Every row comes from one small tree of marks. Brackets hold a mark, then the marks that hang from it, in the order of their numbers. Every link used is in the known rows. Which tree was each row made from?
In the rows, 128 means zero.
Known rows:
[J694 [J235 J270 J766]]: [146 145 132 126 118 123 103 121 143 132 135 133 123 118 115 112 104 135
 136 135  94 116 115 117 139 128 149 139  99 133 156 122 117 160 129 139
 151]
[J7 [J782 J574 J766]]: [157 119 126 111 142 139 101 105 121 133 117 155 119 171 122 133 128 131
 141 117  59 131 107 134 137 128 130 104 120 140 131 125 120 129 119 154
 139]
[J235 [J766 J782] [J871 J336 J670]]: [157  98 118 187 146 133 182 134 178 115 129 124 125 116 127 144 131 127
 139 121  66 150 129 127 113  59 155 120 107 117 144 137 166 157 133 134
 170]
[J270 J626]: [131 140 126 115 115 139 151 130 109 140 137 120 122 131 132 142 137 135
 113 124 141 107  96 142 133 150 131 124 139 113 124 142 168  93 132 137
 123]
[J766 [J782 [J574 [J626 J270]]]]: [125 128 137 146 130 135 164  98 122 135 116 123 131 128 120 124  92 127
 134 136 123 128 153 146 122 101 122 120 130 120 111 119  99 111 133 113
 147]
[J626 J270 J766]: [122 128 108  97 127 111 102 113 176 139 134 144 129 122 117 137 122 145
 137 123 175 136 113 140 133 127 123 126 129 122 108 109 158  94 145 125
 122]
[J766 [J782 J7 [J574 [J626 J270]]]]: [115 143 138 172 122 132 167  98 139 144 116 127 127 120 118 130  82 140
 133 135 118 110 158 140 121 111 120 125 136 139 108 122 106  68 134 111
 146]
[J694 J336]: [165 124 121 125 134 124 131 129 129 118 132 126 127 118 108 124 119 118
 137 138 166 129 141 129 125 109 131 138 128 121 130 135 141 129 140 163
 123]
[J7 J579 [J782 [J270 J626]]]: [224 108 120  68 124 123 111 130 127 146 121 150 122 176 112 161  97 148
 147 120 137 121  96 168 137 154 141 124 141 128 125 110 121  86 118 126
 113]
[J100 J579]: [169 128 148 149 126 116 110 119 101 129 133 114 140 124 114 134 137 113
 126 154 103 137 133 145 125 116 132 131 122 124 133 107 121 132 134 112
 128]
[J626 [J270 [J782 J766]]]: [111 144 136 114 123 111 133 118 126 157 124 132 129 141 126 114 121 150
 132 134 106 140 108 144 149 135 118 115 145 127 120 105 120  71 131 153
 137]
[J270 J626 J782]: [139 145 150 104 114 129 172 116  83 168 122 115 123 145 135 127 147 147
 113 133 110 114  65 147 143 142 135 112 150 117 128 146 147  61 129 152
 129]
[J574 [J626 [J766 [J782 J7]]]]: [121 130 134 132 125 124 155  96 144 136 124 122 122 141 123 127 115 134
 128 123 171 116 118 123 131 130 146 140 141 123  92 140 115  82 139 120
 150]
[J235 [J694 [J336 [J871 J670]]] J766]: [170 123 124 145 137 117 138 136 147 117 154 140 129  96 113 141 131 136
 128 140  87 146 120 118 123  53 131 140 115  94 147 155 162 114 127 151
 144]
[J235 J270 [J694 J336] J766 [J871 J670]]: [236  96 121 161 149 105 108 141 139 113 147 133 124  93 117 148 120 130
 137 139  57 142 127 117 123  66 129 120  97 103 178 184 153 156 136 144
 170]
[J626 [J766 [J782 [J7 J579] J270]]]: [128 132 110 121 125 119 126 106 177 139 122 139 127 130 109 154 120 137
 146 128 144 130 109 134 123  96 138 125 130 152 116 119 117  75 143 109
 132]
[J766 [J782 J574]]: [124 128 131 147 132 140 155 103 122 129 117 125 133 124 119 132 108 118
 137 137  98 134 147 142 116  87 121 115 119 131 128 121 106 131 130 114
 140]
[J270 [J626 J766]]: [131 136 115 101 119 136 138 118 131 140 137 127 120 134 128 150 152 136
 118 118 155 115  77 137 134 142 137 122 133 116 118 146 181  87 139 134
 123]
[J626 [J270 J235 [J782 J7]] J766]: [117 145 134 102 114 101 134 114 153 173 124 140 129 126 124 135 120 169
 138 125 146 142  81 147 138 111 123 116 134 146 114 103 173  49 145 133
 121]
[J574 J626 [J782 J7 [J270 J235] J766]]: [ 83 149 181 188 114 125 192 113 125 162 106 141 105 160 133 107 114 156
 135 105 126  99 107 119 163 178 131 130 173 163 105 141  59  38 130 142
 161]
[J694 [J235 J766 J871]]: [129 130 132 136 124 122 167 126 166 130 136 142 123 110 126 109 116 113
 140 137  90 109 114 125 138 110 146 132  93 116 155 143 161 137 119 151
 149]
[J270 J235 [J782 J7 J766]]: [ 96 163 162 138 112 118 170 124  93 177 115 127 123 153 141 122 145 160
 128 126  49 151  67 131 151 106 132 105 136 173 137 116 145  55 126 160
 140]
[J626 [J270 [J235 J694] [J782 J7 J766]]]: [111 158 147 123 111 104 151 128 115 169 130 136 129 126 127 129 119 164
 129 134  86 142  96 144 149 107 113 113 142 142 127 104 152  47 128 146
 136]
[J670 J871]: [138  97 137 121 139 138 154 145 142 124 120 123 128 139 148 128 137 127
 131 124  94 100 131 119 123 178 116 131 120 103 132 123 151 112 150 155
 123]
[J235 [J871 J670]]: [171 106 137 153 142 132 165 140 154 123 133 131 130 112 149 142 135 107
 130 128 107 134 133 132 116 123 118 122 117 123 146 149 166 144 130 125
 142]
[J574 J626]: [136 125 146 137 128 129 151 117 119 133 123 121 122 143 134 115 114 136
 120 123 160 114 131 125 138 155 140 140 143 114 100 142 107 107 129 128
 146]
[J235 J694 J766 J871]: [142  99 117 153 140 102 157 137 147 122 140 146 122 107 125 133 136 128
 136 135  46 125 111 123 135  60 132 108  99  86 158 188 171 106 112 140
 158]
[J7 [J782 J270]]: [182 118 125 102 131 124 100 124 130 135 109 148 120 149 117 133 102 142
 146 122 106 106 117 140 122 127 135 119 139 146 129 116  91 125 126 131
 132]
[J670 [J694 J235 J336]]: [174 122 117  91 127 128 138 123 118 114 138 126 119 108 106 119 122  90
 132 138 150 139 151 113 123 132 114 154 115 107 148 137 141 154 140 155
 117]
[J871 J336 [J670 J694]]: [204 114 123 153 148 158 133 144 157 110 133 120 123 111 121 165 160 126
 115 107 133 169 148 104 109 129 133 151 137 136 134 109 141 198 149 116
 135]
[J670 [J694 [J235 J766] [J336 J871]]]: [161 125 117 104 125 127 139 130 130 110 143 129 121 108 115 116 116 104
 131 140 128 147 147 113 119 112 112 153 113  97 153 138 158 140 133 160
 121]
[J670 J694]: [143 111 111 101 131 127 122 128 106 119 131 123 120 128 125 131 135 108
 123 125 119 148 148 115 120 143 105 134 126 107 138 142 129 140 134 123
 117]
[J7 [J579 J100] [J782 J574]]: [212  87 131  87 144 121 107 110 116 142 137 148 130 173 100 153 109 141
 151 122 105 148  94 153 131 153 124 127 119 127 124 109 169 111 111 140
 103]
[J235 J694 [J766 J782] J871]: [131 100 116 152 136 103 179 122 140 118 138 134 127 107 119 135 124 116
 140 143  40 131 119 131 125  30 133 107  99  83 155 176 162 107 113 133
 167]
[J574 J626 [J782 J7 J270 J766]]: [ 83 148 174 190 119 124 182 107 138 156 106 143 105 159 128 105 115 151
 135 108 129  88 114 113 163 189 132 134 178 156 102 149  42  30 130 142
 164]
[J579 J100]: [112 121 135 137 139 117 133 122 114 133 149 116 131 122 107 126 142 136
 129 131 106 133  98 114 124 145 118 138 130 138 123 122 175 119 128 151
 117]
[J574 [J782 J270 J766]]: [ 88 136 157 159 126 129 154 116 131 142 110 145 114 154 124 113 139 132
 143 114 102 119 108 123 154 155 122 118 156 152 131 132  56  94 128 145
 147]
[J782 [J270 J235] J574]: [148 139 140 166 138 143 120 145 137 160  97 159 121 115 133 130 114 160
 139 121  83 120 131 142 131 111 117  99 127 175 142 130  88 117 134 112
 126]
[J782 [J270 J235] J766]: [ 99 155 130 144 128 133 122 146 131 149 112 148 117 146 135 129 143 150
 137 118  59 140  96 128 150 115 131 104 137 180 137 114  91 102 133 146
 147]

Write each row's tree:
[168 125 133 154 135 134 143 162 145 138 108 140 120 112 136 142 127 144
 136 118 105 135 130 132 120 108 122 116 135 161 147 125 118 140 138 115
 134] : [J782 [J270 [J235 [J871 J336 [J670 J694]]]]]
[152 148 152 137 120 129 172 114 102 188 125 130 121 143 123 143 135 168
 119 131  90 110  63 149 149 164 124 112 149 139 126 149 167   4 125 150
 115] : [J270 J626 [J782 [J7 [J579 J100]] J574]]
[123 148 164 110 120 116 166 122  73 165 122 127 128 146 136 128 162 145
 126 134  42 168  58 132 154  73 127 101 129 141 146 127 142  94 119 157
 148] : [J270 [J235 J694] [J782 J766]]
[161  81 117 119 148 145 146 155 135 103 115 116 117 140 134 139 153 123
 125 111  99 125 152  97 114 178 109 138 125  90 138 125 158 144 157 156
 118] : [J670 J694 [J871 J336]]
[115 150 125 174 134 137 121 123 162 154 126 165 118 155 124 149 131 151
 135 118  59 138 117 128 159 153 123 109 125 168 129 134 130  37 120 143
 132] : [J782 [J7 J579] J574 J766]
[164 116 114 108 132 127 127 136 108 104 135 122 124 120 123 129 122 109
 127 136 147 156 157 118 110 118  96 141 132 100 142 142 154 131 134 146
 111] : [J670 [J694 [J336 J871]]]
[133 126 143 119 119  96 164 133 118 163 128 136 130 119 131 121 111 158
 136 136  85 143  99 155 142  86 117 107 124 109 138 124 171  76 125 143
 138] : [J626 [J270 [J235 J694 J766 J871] J782]]
[170 141 144 139 127 144 125 143 142 114 144 127 135 107 153 142 119 132
 119 135 105 161 137 120 104 121 101 147 127 120 151 117 158 150 128 118
 132] : [J336 [J871 [J670 [J694 [J235 J270 J766]]]]]
[209 108 130  99 142 132 102 117 136 149 109 169 116 196 116 146 103 150
 152 114  90 134 103 155 155 156 141 112 136 143 118 120  82  82 115 138
 134] : [J7 J579 [J782 J270 [J574 J626] J766]]
[194 107 141 148 144 123 169 140 145 118 144 137 132  90 138 157 146 104
 126 138  88 134 127 125 119  87 110 122 116 105 155 168 168 137 122 119
 150] : [J235 J694 [J871 J670]]
[162 157 147 124 119 135 153 131 152 109 142 133 133  96 117 113 101 112
 139 155 175 123 136 129 120  96 125 157 121 122 145 114 167 137 128 171
 124] : [J694 J235 [J336 J871]]
[199 123 126 149 141 158 153 133 168 112 136 118 122 104 112 158 149 118
 121 114 116 164 146 104 110 108 145 158 123 134 141  99 139 202 150 120
 147] : [J871 J336 [J670 [J694 [J235 [J766 J782]]]]]
[146 140 141 108 129 136 153 100 110 176 115 134 120 143 131 136 160 151
 119 126 107 120  53 145 145 133 135 100 137 125 127 160 152  55 137 146
 125] : [J270 [J626 J766] [J782 J574]]
[130 131 120  89 121 106 117 122 156 145 139 144 131 112 118 148 125 150
 136 124 160 151  98 144 133  93 118 121 121 123 117 107 186 100 143 121
 121] : [J626 [J270 [J235 J694]] J766]
[112 132 162 139 113 128 173 121 121 155 112 138 115 139 127 127 131 142
 138 112 149 111  92 140 141 148 121 120 154 143 129 134 104  92 136 127
 128] : [J574 [J782 [J270 J235 [J626 J766]]]]
[188 156 154 128 123 144 160 133 164 112 148 132 136  88 122 125 108 107
 134 152 170 133 137 127 115 104 124 165 121 127 147 108 170 151 135 163
 128] : [J694 J235 [J336 [J871 J670]]]
[145 110 133 138 125 109 186 137 113 129 137 128 128 110 123 136 119 124
 142 137  76 152 110 141 123  27 129 112  98 107 154 148 195 128 124 147
 147] : [J270 [J235 [J694 J336] [J766 J782] J871]]
[113 157 125 157 111 130 164 118 139 146 117 122 123 115 115 143  97 142
 134 136 111  94 131 141 117 105 129 122 150 157 123 120  99  57 138 113
 142] : [J766 [J782 J7 [J270 J626]]]
[152 144 130 157 121 118  96 120 105 170 118 128 113 143 125 127 113 186
 124 125  39 110  83 129 146 137 142 103 124 138 151 160 119  67 134 142
 150] : [J235 [J270 J626 [J782 J7 J574]] J766]
[134 134 128 148 121 112 136 131 148 147 145 133 128 131 110 150 115 152
 134 127 126 123 114 127 133 160 125 144 136 152 120 120 168  49 123 130
 110] : [J782 [J7 [J579 J100]]]
[183 134 139 141 134 138 140 141 144 110 141 125 136 106 130 136 118 122
 130 141 163 149 144 131 108  99 115 147 137 121 135 122 164 132 138 154
 122] : [J694 [J336 [J871 J670]]]
[131 148 157 153 132 126 155 105 122 176 109 143 119 166 132 122 133 160
 129 127  66 133  90 132 165 151 135 109 144 152 120 144  96  21 121 153
 145] : [J270 [J782 [J7 J579] [J574 J626] J766]]
[214  87 137  87 142 117 116 107 117 147 136 147 128 176 101 146  93 151
 148 121 128 142 101 158 137 170 126 133 129 118 107 109 162  92 114 140
 109] : [J7 [J579 J100] [J782 [J574 [J626 J270]]]]
[112 126 133 139 120 128 161 127 111 148 125 126 128 132 131 128 117 144
 135 122  70 155 110 142 126  71 136 113 102 134 138 116 158 137 129 128
 137] : [J270 [J235 [J766 [J782 J574]]]]
[187 120 130 115 131 145 157 119 146 131 146 120 128 102 128 146 136  97
 121 126  96 157 142 116 111 133 122 157 112 121 145 117 131 173 147 115
 140] : [J871 [J670 [J694 [J235 [J766 J782]]]]]
[147 127 132 102 116 124 180 137 108 143 142 132 123 117 139 163 156 134
 122 123 125 132  56 148 132  85 124 103 116 108 141 163 246  92 129 134
 128] : [J270 [J235 J694 J871] [J626 J766]]
[ 74 146 179 170 107 116 197 105 123 160 122 135 112 161 131 106 103 153
 132 108 149 111 114 129 164 185 121 136 168 136  94 124 108  33 130 148
 155] : [J574 [J626 [J270 J235]] [J782 J7 J766]]
[140 131 112 134 116 122 104 115 101 136 132 109 120 140 117 135 101 155
 128 128  71 125 104 136 128 108 146 115 116 116 144 137 123 122 137 128
 159] : [J235 [J270 J626] [J766 J782]]
[158 157 142 112 110 136 115 123 122 132 135 125 124 115 121 125 108 127
 127 137 133 104 109 127 137 152 136 138 116 136 150 120 132 149 130 135
 139] : [J694 [J235 [J270 J626]]]
[192  95 126 139 145 129 165 141 144 116 135 128 126 107 141 142 135  95
 131 130 116 144 148 126 112 125 108 129 116 110 151 158 170 149 137 135
 135] : [J235 [J871 [J670 [J694 J336]]]]
[184 106 123  83 140 114  98 122 126 143 134 150 123 188  98 152 122 148
 155 120  80 147  73 145 147 156 137 125 137 151 124  98 131  84 115 157
 121] : [J7 [J579 J100] [J782 J270 J766]]
[154 124 120 143 134 111 132 134 141 115 150 140 127 103 109 133 127 140
 131 142  88 139 119 119 127  48 132 134 116  90 147 159 159 104 122 156
 142] : [J235 [J694 [J336 J871]] J766]
[128 149 148 149 131 125 144 111 125 173 113 147 122 159 129 129 140 156
 133 130  50 141  89 134 160 137 129 104 137 159 134 136 106  31 121 153
 136] : [J270 [J782 [J7 J579] J574 J766]]
[213 121 132 111 135 146 149 128 146 123 148 124 127  97 123 145 137  91
 122 129 135 154 150 115 112 144 116 163 118 123 145 122 139 178 152 132
 128] : [J871 [J670 [J694 J235 J336]]]
[122 112 133 144 124 116 167 146 123 140 128 132 125 129 145 125 124 139
 137 120  76 147 102 141 129  84 134 107  99 124 148 140 193 131 123 139
 138] : [J270 [J235 J766 J871]]
[203  94 120 157 150 111 169 139 163 118 152 142 125  88 119 146 139 113
 136 138  65 139 123 121 124  54 134 129  99  89 161 185 182 128 131 154
 159] : [J235 [J694 J336] J766 [J871 J670]]
[193 114 118 101 130 121 122 129 113 108 134 124 118 109 111 120 110  92
 136 141 137 135 155 114 122 131 107 141 109 106 164 151 144 165 138 153
 127] : [J670 [J694 [J235 J270 J871] J336]]
[189  95 136  93 147 125 115 103 112 144 137 149 123 198 104 145 121 142
 147 116  83 155  79 145 151 167 134 124 126 129 110 116 154  89 111 159
 125] : [J7 [J579 J100] [J782 [J574 J626] J766]]
[162 135 144 139 130 146 139 146 138 111 141 126 137 109 157 148 130 126
 116 133 123 165 143 124 100 123  94 144 139 117 140 117 163 136 127 113
 122] : [J336 [J871 [J670 J694]]]
